What can hang from each mark:
j862: j217 j381
j381: j862
j533: j398
j110: j533 j821
j217: j821
j238: j398
j398: j238 j698 j821
j821: j110 j381 j398

Each row was made from one small tree. Brackets hold a mark, then the marks that hang from it, in the order of their numbers. Every link used is in the known rows. Write each row's tree.
Known rows:
[j217 j821]: [-0.78 -0.96 -0.77 -2.08 -0.83 -1.39 -0.25 -0.79 -0.92  0.76  0.43 -0.14
 -1.07 -1.39  0.03 -0.04 -0.50  1.16  0.68 -0.22 -1.30]
[j238 [j398 j698 [j821 [j110 j533] j381]]]: [-0.13  0.74 -0.19  1.85 -1.23 -0.25 -0.95 -0.21  0.74 -0.51  0.42  1.03
  1.01 -1.28  0.59  0.68  0.59 -2.34  0.42  1.49 -0.67]
[j110 j533 [j821 [j381 j862] j398]]: [ 0.72  0.70  0.93  0.85  0.12  0.04  0.88 -0.21  2.23 -1.00  0.33 -0.30
  1.62 -0.37  0.67 -0.41  0.52  0.83  1.12  2.46 -0.88]
[j862 [j217 j821] j381]: [-0.98 -0.95 -0.95 -1.61 -1.02 -0.14 -0.45 -0.83 -2.40  0.13  0.13  0.42
 -1.63  0.91 -0.36 -2.18  0.07 -0.26 -1.04 -2.17 -0.22]
[j238 [j398 j698 [j821 j110 [j381 j862]]]]: [ 0.42 -0.04 -0.96  0.10 -1.25 -1.05  0.10  0.87 -1.36 -0.20 -0.56 -0.06
 -0.13 -1.09  0.28  0.79  0.10 -1.08  0.35  1.33  0.12]
[j110 j533]: [-0.89 -0.38 -1.41 -0.32  0.55 -1.21 -0.53 -0.55  1.97  0.20  1.05 -0.05
  0.19 -0.94  0.15 -0.99  1.29  1.21  1.66  1.05 -1.98]
[j533 [j398 j238 j821]]: [-0.90  0.05 -1.86  0.63  2.03 -1.30  0.86  2.48  2.06  0.29 -0.12 -0.07
 -0.17 -0.94  0.56  1.76  0.76  2.78  2.26 -0.45 -0.34]
[j533 [j398 j698 [j821 j381]]]: [-0.16 -0.23  0.06  1.75  1.17 -0.71  0.85  1.52  0.42 -0.39 -0.66 -0.55
 -0.19 -0.60  0.67  0.52  0.92  0.42  0.49 -0.05  1.11]
[j821 j110 [j398 j238]]: [-0.29  0.81 -0.47 -0.90  1.54 -0.04 -0.40 -0.68  1.14  1.31  0.41 -0.03
  0.65  0.56 -0.68  1.49 -0.66  0.77 -0.03 -0.50 -0.34]
[j862 [j217 [j821 j110 [j398 j238]]] j381]: [-0.27  0.56  0.08 -1.20 -0.56  1.97 -1.03 -0.98 -1.57  0.52  0.42  0.98
  0.11  2.02 -0.66  0.34 -1.34 -0.73 -1.73 -2.87  0.39]
[j398 j698 [j821 [j110 j533] [j381 j862]]]: [ 0.85 -0.57 -0.01  2.57 -1.67  1.06  0.14  1.93  1.40 -0.62  0.75 -0.02
  1.22 -1.27  0.23  0.27  0.00 -0.94  2.15  2.16 -0.69]
[j238 j398]: [-1.44  0.17 -2.19 -2.65  0.88 -3.59 -0.55 -1.59 -0.83  0.79 -0.28 -0.19
 -1.08 -0.73  0.15 -0.49  1.49  0.88 -0.15  0.29 -1.08]
[j862 j381]: [-1.16 -0.23 -2.18 -0.74  1.45 -1.15  0.64 -1.10 -0.69  0.44  0.33 -0.43
 -1.00  0.62 -0.52 -2.34  1.30 -0.03 -0.15 -0.71 -0.85]
[j862 [j217 [j821 j110 j398]] j381]: [-0.16  0.35  0.14 -2.14 -1.20  1.31 -0.97 -2.27 -2.86  0.64 -0.10  0.75
  0.28  2.41 -0.49 -1.49 -1.20 -1.41 -2.55 -2.36  0.60]
[j238 [j398 j698 [j821 j110]]]: [-0.43 -0.18 -1.71  0.04 -1.25 -1.81 -0.94  0.62 -0.26  1.27 -0.10  0.18
 -0.45 -1.17 -0.31  1.62 -0.34 -0.85 -0.08  0.47 -0.41]
[j110 j533 [j821 [j381 j862] [j398 j698]]]: [ 1.04 -0.02  1.38  2.47 -0.71  0.43  0.32  1.10  3.04 -0.91  0.81 -0.66
  1.24 -0.67  0.10  0.87  0.22  0.55  0.84  2.17 -0.60]
[j381 [j862 j217]]: [-0.31 -1.34 -1.65 -2.28  0.10 -1.55 -0.11  0.61 -0.96  0.32 -0.38 -0.90
 -1.30  0.21 -0.47 -1.46  0.72  2.39  0.41 -0.13 -0.15]
[j821 j381 j398]: [-0.25  1.11  0.26 -1.11  2.00 -0.44  0.88 -2.29 -0.51  0.29 -0.83 -0.61
 -0.10  0.78  0.03 -0.82  0.68 -0.25 -1.16  0.07  0.82]
[j398 j238 j698 [j821 [j110 j533] j381]]: [ 0.26  0.07  0.43  4.10 -0.26  1.79 -0.40  2.24  3.16 -0.37  1.30  0.84
  1.01 -1.39 -0.02  2.21 -0.41 -1.38  1.81  0.75 -0.74]
[j821 j110 j381 [j398 j238 j698]]: [ 0.24  0.90  1.31  1.32  1.38  1.10 -0.43 -0.24  0.86  0.58  0.42 -0.22
  0.49  0.56 -0.85  2.03 -0.58 -1.00 -1.09 -0.75  0.80]
[j238 [j398 j821]]: [-1.19  0.30 -2.75 -1.24  0.08 -2.89  0.27 -0.07  0.03  0.77 -0.77  0.07
 -1.18 -1.24  0.37  0.40  0.81  0.48  0.70  0.71 -0.79]
[j821 [j110 j533] j381 j398]: [ 0.15  1.57  0.99 -0.22  0.75  0.84 -0.33 -2.90  0.54 -0.22  0.28  0.48
  2.32  0.80  0.48 -1.16  0.37 -1.41 -0.36  1.18 -0.51]
[j398 j698 [j821 [j381 j862]]]: [ 0.32 -1.03 -0.83  1.66 -0.35 -0.28  1.45  2.56  0.37 -0.31 -0.34 -1.05
 -1.14 -1.39 -0.23  0.68  0.24  0.30  1.49  1.14  0.31]

Which tree is each row?
[ 0.17 -0.32  2.08 -0.44 -1.00  1.07 -0.78 -0.74 -1.50 -0.11 -0.73 -0.10
 -0.96  0.65 -0.30  0.58 -0.91 -0.82 -2.40 -1.61  1.76]
[j862 [j217 [j821 j381 [j398 j698]]]]
[ 0.75  0.39  0.62 -0.29  0.75 -0.63  1.49 -0.38  0.51 -0.14 -0.43 -0.82
  0.33  0.09  0.16 -0.35 -0.07  0.94  0.14  1.48  0.05]
[j110 [j821 [j381 j862] j398]]
[ 0.09 -0.74 -0.36 -3.10 -1.57 -0.29 -0.24 -0.10 -1.75  0.23 -0.75 -0.56
 -0.64  0.46 -0.13  0.20 -0.74  2.16 -0.43 -0.67  0.36]
[j381 [j862 [j217 [j821 j398]]]]
[-0.01  0.16  0.63  3.33  0.20  0.18 -0.92  2.28  5.72  0.22  1.84 -0.03
  0.62 -1.19 -0.73  3.43 -0.48  1.52  1.27  0.78 -1.48]
[j110 j533 [j821 [j398 j238 j698]]]
[-0.50 -0.46  0.07 -0.46 -1.47  1.08 -0.92 -0.33 -1.34  0.27 -0.08 -0.09
 -1.13  1.51 -1.09 -0.08 -0.64 -0.58 -2.41 -2.44  1.14]
[j862 [j217 [j821 [j398 j698]]] j381]
[ 0.54 -0.50  0.34 -1.84  0.18 -0.06 -0.14 -0.94 -2.65 -0.13 -0.47 -0.18
 -0.04  1.07  0.07 -2.48  0.20 -0.29 -0.65 -0.06  0.51]
[j821 j110 [j381 [j862 j217]]]
[ 0.14  0.41 -0.11  1.59 -0.31  0.74  0.20 -0.45  1.00 -0.19  0.40  0.92
  1.54 -0.69  0.78 -0.86  0.04 -1.76  1.36  1.47 -0.87]
[j398 [j821 [j110 j533] j381]]
[-0.58 -0.19  0.09  0.59 -0.72  1.58 -1.00  1.05  0.04  0.09  0.43  0.14
 -1.29  1.15 -1.27  1.71 -0.83  0.07 -1.61 -3.13  0.96]
[j862 [j217 [j821 [j398 j238 j698]]] j381]
[ 0.35 -0.21  0.76  0.75  1.05  1.07  0.00  1.71  0.36 -0.56 -0.36 -0.88
 -0.85  0.85 -0.89  1.52  0.43  1.09 -0.86 -0.92  1.74]
[j821 [j381 [j862 j217]] [j398 j238 j698]]
[ 0.46 -0.02 -0.75  0.98  0.52  0.59  1.28  1.87  0.33 -0.13 -0.04  0.12
  0.14 -0.83  0.17  0.99 -0.46  0.29  2.08  0.72 -0.26]
[j398 j238 [j821 j110 [j381 j862]]]
[ 0.29  0.24  0.15 -1.96  1.04  0.07  0.65 -0.93 -1.66 -0.42 -1.39 -0.78
 -0.22  1.60 -0.03 -1.47  0.73  0.86 -1.26 -0.12  1.57]
[j821 [j381 [j862 j217]] j398]
[ 0.90  0.05  1.19 -0.56  0.40 -0.22  0.87 -0.05 -0.33 -0.42 -0.95 -0.60
  0.02  1.17  0.00 -1.14 -0.21  0.73 -1.19  0.27  1.00]
[j110 [j821 [j381 [j862 j217]] j398]]
[ 0.18 -0.73 -0.89 -0.34 -0.07 -0.18  1.33  1.37 -1.21 -0.49 -1.30 -0.38
 -1.06  0.12  0.25 -1.40  0.37  0.48  0.50  0.18  0.87]
[j398 [j821 [j381 [j862 j217]]]]
[-0.34 -0.66  0.99 -1.72 -0.55 -0.06 -0.28 -1.36 -2.59 -0.34 -0.49  0.47
 -1.39  0.09  0.44 -1.57 -0.33 -0.43 -1.07 -1.46  0.36]
[j862 [j217 [j821 j381]]]
[-0.04 -0.60 -0.95  0.13 -0.93 -1.20  0.10  1.74 -1.51 -0.68 -1.25 -0.25
 -1.56 -0.49  0.12  0.25  0.80 -0.18 -0.52  0.15  1.33]
[j238 [j398 j698 [j821 [j381 [j862 j217]]]]]
[ 0.30 -0.10  0.19  2.85  0.31  1.10  0.21  2.18  1.32  0.41  0.42  0.30
 -0.28 -0.91 -0.57  2.14 -0.96 -1.34  0.76 -0.26  0.30]
[j398 j238 j698 [j821 j110 j381]]
[-0.25  0.64  0.27 -0.94 -1.91  1.98 -1.57 -2.19 -1.06 -0.22  0.73  1.30
  1.57  1.88  0.03 -1.50 -0.61 -1.44 -1.40 -1.31 -0.38]
[j862 [j217 [j821 [j110 j533] j398]] j381]
[ 0.20  0.28 -0.17  0.33  0.44  0.17  0.99 -0.64 -0.84  0.51 -0.44  0.25
  0.27 -0.18  0.30 -0.85 -0.58 -1.67  0.24  0.50  0.10]
[j398 [j821 j110 j381]]
[ 0.50 -0.57  0.30  0.04  0.48 -1.43  1.32  0.41  0.24 -0.27  0.19 -0.70
 -0.43 -0.87  0.23 -1.22  0.34  0.97  1.05  1.44 -0.73]
[j110 [j821 [j381 j862]]]
[ 0.03 -0.79 -0.25 -1.65  0.81 -0.72  0.50 -0.19 -1.85 -0.54 -0.72 -0.65
 -1.04  0.56  0.09 -2.25  1.18  0.91 -0.29 -0.01  0.73]
[j821 [j381 [j862 j217]]]
[ 0.12 -0.42 -1.41  0.04  0.37 -0.67  2.00  1.19 -0.36 -0.42 -0.78 -0.69
 -0.76 -1.01  0.37 -0.70  0.51  0.62  1.77  1.43  0.02]
[j398 [j821 [j381 j862]]]
[ 0.09  0.10  0.96  1.77  0.57 -0.70  0.22 -0.54  2.30 -0.65  1.05  0.46
  0.66 -1.19  0.62 -1.24  0.71 -0.32  1.11  1.71 -1.71]
[j110 j533 [j821 j381]]
[ 0.02  0.33 -0.02  0.57  0.77  0.36 -1.04  0.63  1.80  1.36  0.73 -0.48
  0.29  0.19 -1.30  2.90 -0.90  0.43 -0.38 -0.73  0.05]
[j821 j110 [j398 j238 j698]]
[ 0.02  0.00  1.96  0.57 -0.33  1.76 -0.81  0.64 -0.13 -0.25 -0.13  0.24
 -0.94  0.25 -0.50  2.31 -0.98 -0.12 -1.69 -2.13  1.50]
[j862 [j217 [j821 j381 [j398 j238 j698]]]]
[ 0.19  0.14  2.15 -1.03 -0.87  0.78 -1.61 -1.78 -1.67 -1.25  0.38  1.51
  2.00  0.54  1.85 -1.84  0.32 -0.42 -0.29 -0.77 -0.26]
[j862 [j217 [j821 [j110 [j533 j398]] j381]]]
[ 0.09 -0.07  1.08 -1.67 -0.83  0.07 -0.23 -2.24 -2.52  0.30  0.26  0.61
  0.05 -0.57  0.53 -0.95 -1.03 -1.39 -0.27 -0.17 -0.73]
[j217 [j821 j110 j381]]
[ 0.50  1.30  0.47  0.40  0.90  1.49  0.07 -0.39  1.67 -0.82  0.81  0.19
  2.13  0.18  0.32  0.74  0.50  0.46  1.35  1.50 -0.76]
[j821 [j110 j533] [j381 j862] [j398 j238]]
[ 0.44  0.58  2.16 -2.25 -0.88  1.34 -0.78 -2.81 -3.07  0.18 -0.82  0.70
  0.67  1.53  0.16 -0.90 -1.53 -1.57 -2.47 -1.40  1.26]
[j862 [j217 [j821 j110 j381 j398]]]
[-0.17  0.03 -1.22 -0.65  0.58 -1.31  0.16  0.32 -0.14  0.78 -0.32  0.06
  1.08 -0.09  0.81 -0.06  0.09  1.02  1.07  0.18 -0.12]
[j533 [j398 [j821 j110]]]
[ 0.36  0.83  1.99  4.01  0.71  0.90 -0.16  1.46  4.64 -0.59  1.34  0.18
  0.96 -0.86 -0.19  2.57 -0.10  0.05  0.58  0.81 -0.66]
[j110 j533 [j821 j381 [j398 j238 j698]]]
